Every row comes from one small tree of marks. Brackets hold a mark, then the marks that hang from it, in the order of their numbers. Every link used is in the known rows. Which tree was each row made from?
Known rows
(j233 (j214 (j456 (j554 j923))) j794): [-1.85  1.21 -1.14 -2.90  4.19 -0.58 -3.83 -1.14 -3.84  2.09  1.47 -0.30
  3.72  0.81  2.16 -1.16 -0.72  1.33  2.45  2.37  0.91]
(j923 (j214 (j233 j794) j456) j554): [-2.84  1.00 -2.34  0.61  1.95  1.29 -7.04 -2.01 -4.47 -0.17 -0.38  0.37
  2.12  1.49  3.59  1.87  0.31  0.75  2.76  2.57  6.39]
(j233 j214): [-0.41  1.66 -2.31 -1.91  2.46  2.18 -0.97 -1.59 -1.91 -1.24 -0.20 -2.41
  2.28 -0.28  2.44 -1.71 -0.82  1.27  2.05  3.83  1.20]
(j554 j923): [ 0.78  0.95  0.18  0.75  0.87 -0.10  3.38 -0.48 -3.93 -0.34 -0.28 -2.31
  4.31 -0.70  0.04 -1.66 -0.08  0.85  0.95  4.05  1.04]
(j794 (j233 j214)): [-1.10  1.69  0.36 -1.71  2.32  0.81 -3.11 -1.55 -2.83 -2.52  0.69 -4.51
  2.87 -0.41  3.07 -2.43 -0.02  1.12  0.58  3.52 -0.03]
(j456 (j554 (j923 j214))): [ 0.51  1.29 -2.10 -0.30  1.66 -0.04  1.69  0.03 -4.14 -0.21  0.27 -0.50
  3.87 -1.43  1.44  0.19  0.46  0.21  3.32  4.02  0.67]
(j554 j456 (j923 j214)): [ 0.89 -0.08  0.06  0.98 -0.08  0.06 -0.35  0.77 -4.45  0.15  0.90  0.05
  3.67 -1.41  1.27  0.09 -0.04  0.94  1.46  3.15  1.85]
(j554 j456): [ 0.83  0.84  1.02 -1.25  0.90  1.30 -1.13 -0.40 -4.66  0.52 -0.50 -2.50
  3.77 -1.13  1.46  1.21 -0.45  1.31  0.18  4.29 -1.11]
(j214 j456): [-0.40  2.18  1.24  0.06  1.92  1.61 -1.02 -1.42 -2.19  0.43  0.12 -4.39
  3.64  0.13  1.67  1.10  0.17  1.08 -0.61  4.51  1.80]
(j794 j233 (j923 j554)): [-0.21  1.73  0.74 -1.81  1.63  0.44 -1.02 -0.67 -3.23 -1.02 -1.68 -5.68
  4.22 -0.76  3.85 -0.16 -0.01  0.58  0.50  3.68  1.44]
(j233 (j794 j923)): [-0.05 -0.04 -0.55 -2.88  2.90  0.91 -0.07 -0.87 -3.93  0.83 -1.37 -3.84
  4.25 -0.35  1.76 -1.05 -1.10  0.70  0.23  3.66 -0.51]
(j554 (j923 j214)): [ 0.25  0.57 -1.14  1.55  0.31  0.55  1.84 -0.16 -2.93 -1.28  0.28 -1.24
  3.17 -0.96  1.13 -1.55  0.11  0.49  1.72  3.65  3.14]
(j923 (j214 j233) (j554 j456)): [-1.03  0.67 -2.85  0.54  0.53  1.74 -5.70 -1.14 -5.36 -0.80 -0.96  1.14
  2.23 -0.01  3.49  2.67  0.23  0.83  3.54  2.92  4.84]
(j794 (j233 (j214 j456))): [-1.53  2.09  1.49 -1.23  2.81  0.70 -4.47 -1.53 -2.08 -1.55  1.42 -5.01
  3.07  0.11  3.19 -1.52  0.27  1.24 -0.07  3.34  1.07]
(j214 j456 j923): [ 0.47  2.82  1.30  0.35  2.52 -0.02  0.03 -1.20 -1.01  1.75  0.55 -3.81
  4.74  0.60  0.63  0.08 -0.46  0.84 -2.10  3.65 -0.01]
(j794 (j233 (j214 j456)) (j923 j554)): [-1.24  2.36  0.05 -2.37  2.82  0.61 -3.91 -1.06 -1.54 -0.28 -0.28 -4.87
  3.67 -0.01  4.88 -0.22 -0.13  0.95  1.03  2.79  3.71]
(j214 j233 j456 (j923 j554)): [-0.40  2.76 -0.63  1.13  3.28 -0.40 -3.03 -2.23 -3.25  1.65 -0.18 -1.41
  4.96  1.90  0.60  1.70  0.12  0.70  0.19  2.77  2.86]
(j923 (j214 j456)): [-0.91  1.55 -0.73  1.03  1.09  2.38 -2.50 -1.05 -1.21 -1.01  0.54 -2.91
  2.22 -0.29  3.08  0.81  0.36  0.62  0.51  4.10  4.11]
(j456 (j554 (j923 (j214 j233)))): [ 0.41  0.98 -2.81  0.18  2.40 -0.02  0.96 -0.41 -4.93 -0.52  0.44 -0.17
  4.16 -1.05  0.84  0.74  0.75  0.03  3.77  3.74  1.47]
(j456 (j554 (j923 (j214 (j233 j794))))): [-0.19  0.37 -2.75 -0.53  2.79 -0.61 -0.28 -0.43 -5.81 -0.02  0.58  0.52
  4.24 -0.64  0.77  0.19  0.46  0.12  3.70  3.31  0.86]

Write each row's tree
[-0.98  3.29 -1.31 -1.27  2.82  0.46 -2.84 -1.72 -0.71  1.42  0.18 -1.31
  3.16  1.20  2.89 -0.70 -1.02  1.40  0.99  2.54  2.55] | (j233 (j214 j456 (j923 j554)))
[-1.35  0.81 -0.99 -3.46  4.35  1.11 -3.67 -1.20 -1.69  1.70  0.40 -2.94
  3.60  0.66  3.08 -1.10 -1.29  1.20  0.88  2.54  2.13] | (j233 (j214 j456) (j794 j923))
[-0.28  0.60 -1.05  2.62  1.61  0.36 -0.48 -0.73 -3.31 -0.86  1.24 -1.06
  3.84  0.03  0.56 -0.05  0.84  0.36  1.70  3.22  5.14] | (j554 (j923 (j214 j233 j456)))
[-0.90  2.81  0.96 -1.81  3.72 -0.89 -3.81 -1.16 -2.03 -0.25  1.82 -4.06
  4.14  0.14  2.61 -1.37  0.04  0.84 -0.11  2.90 -0.94] | (j794 (j233 (j214 (j456 j554) j923)))
[-0.01  1.66 -0.75  0.86  3.96 -0.31 -1.04 -1.36 -5.01  1.05  1.02 -1.64
  5.47  0.39 -0.24  2.45  1.20  0.35  2.13  3.72  2.56] | (j214 j233 (j456 (j554 j923)))
[-0.96  0.67 -0.48 -0.32  4.73 -1.20 -2.99 -1.47 -6.44  1.99  1.26 -0.71
  5.58  1.01 -0.24  1.65  0.71  0.53  1.99  2.93  1.38] | (j214 (j233 j794) (j456 (j554 j923)))
[-0.80 -0.04 -0.95  1.98  2.11 -0.13 -1.64 -0.78 -4.25 -0.17  1.27 -0.58
  3.90  0.50  0.57 -0.48  0.52  0.50  1.61  2.74  4.50] | (j554 (j923 (j214 (j233 j794) j456)))
[ 0.87 -0.54 -0.74  1.68  0.71  0.04 -1.33  0.34 -5.47 -0.23  1.01  0.67
  4.09 -0.94  0.55  0.69  0.37  0.71  2.04  2.87  2.71] | (j554 j456 (j923 (j214 j233)))
[-1.90 -0.08 -2.57 -0.40  1.10  1.05 -7.19 -1.22 -6.52 -0.12 -0.88  1.86
  2.21  0.55  3.48  2.01 -0.18  0.93  3.37  2.35  3.93] | (j923 (j214 (j233 j794)) (j554 j456))
[-1.43  0.62  0.13 -0.09  4.01  0.68 -4.51 -2.35 -5.09  0.78  0.58 -2.68
  4.38  1.53  0.40  1.20  0.29  0.89  0.30  3.34  2.16] | (j214 (j233 j794) j456)
[-1.29  0.77 -0.67 -0.76  4.08  0.61 -4.24 -1.98 -4.61  1.64 -0.53 -2.62
  4.73  1.49  1.59  2.04  0.07  0.71  1.12  2.94  3.87] | (j214 (j233 (j794 (j923 j554))) j456)
[-0.64  2.38 -1.39 -1.53  3.29  0.48 -1.51 -0.96 -2.05  0.90  1.27 -1.35
  3.52 -0.04  2.05 -0.08 -0.11  1.14  2.51  3.33  2.11] | (j233 (j214 (j456 (j554 j923))))
[-0.27 -0.26 -1.66 -1.64  3.29  0.56 -3.40 -1.41 -6.61  0.97 -1.39 -1.38
  4.63  0.53  1.28  1.33 -0.43  0.75  1.94  2.96  1.35] | (j214 (j233 (j794 (j923 (j554 j456)))))
[ 0.09  2.30  0.75 -0.24  2.55 -0.26  0.42 -0.57 -3.46  1.60  0.78 -2.50
  4.83 -0.33  1.01  1.52  0.55  0.75  1.23  4.15  1.04] | (j214 (j456 (j554 j923)))
[-1.00  1.02 -1.68  1.87  2.25  2.35 -3.78 -1.64 -2.35 -1.47  0.90 -2.24
  2.72  0.33  2.10  1.63  0.83  0.30  1.40  3.70  5.30] | (j923 (j214 j233 j456))
[-0.59  0.00 -2.29 -1.42  3.52  0.92 -2.33 -1.87 -5.79  0.15 -1.67 -2.00
  4.32  0.73  1.16  0.48 -0.34  0.53  2.13  3.22  1.93] | (j214 (j233 (j794 (j923 j554))))
[-1.53  2.93  1.08 -1.21  2.58 -0.56 -4.66 -1.54 -1.79 -0.40  1.02 -3.56
  3.48  0.75  3.36 -1.60 -0.26  1.22 -0.22  2.54  0.99] | (j794 (j233 (j214 j456 (j923 j554))))
[ 0.45  0.71 -2.32  0.42  2.98  2.47 -1.02 -0.82 -1.34 -0.55 -0.11 -3.99
  3.88 -0.54  2.35  1.63  0.40 -0.11  1.15  3.75  5.25] | (j794 (j923 (j214 j233 j456)))
[-0.35  0.86  0.08 -1.35  0.80  0.80 -4.09  0.24 -3.25 -1.03 -0.73 -3.65
  3.33 -1.28  5.12  0.95  0.14  0.51  1.00  2.95  2.81] | (j794 j233 (j923 j214 (j554 j456)))
[ 0.42  2.15  0.00  1.48  3.98 -0.09 -1.66 -2.01 -2.63  1.06  0.85 -2.92
  5.44  1.35 -0.61  1.02  0.17  0.47 -0.96  3.19  1.36] | (j214 j233 j456 j923)
[-1.21  1.73  0.29 -0.52  1.39  0.92 -3.96 -0.43 -1.60 -1.09 -0.40 -4.95
  3.33 -0.46  5.25  0.86  0.52  0.30  0.43  3.18  4.74] | (j794 j233 (j923 (j214 j456) j554))
[-2.08  1.79 -2.63  1.49  1.40  1.96 -5.55 -1.94 -3.29 -0.85 -0.50 -0.33
  2.10  0.99  3.66  2.50  0.71  0.62  2.85  3.16  7.20] | (j923 (j214 j233 j456) j554)
[-0.35  2.00 -1.03 -0.06  4.35  0.77 -2.65 -1.91 -4.54  0.74  0.66 -2.49
  4.85  0.44  0.63  3.13  1.12  0.44  1.94  4.18  2.00] | (j214 j233 (j456 j554))
[-0.72  0.35 -0.20 -0.48  4.63  0.77 -3.28 -1.82 -4.22  1.37  0.14 -3.63
  5.08  1.19  0.73  1.51  0.17  0.55  0.17  3.17  2.90] | (j214 (j233 (j794 j923)) j456)
[-2.32  0.41 -3.68  0.01  1.36  1.46 -5.47 -1.96 -5.35 -1.26 -1.38  0.79
  1.78  0.91  3.43  0.68 -0.01  0.60  3.61  2.68  4.94] | (j923 (j214 (j233 j794)) j554)
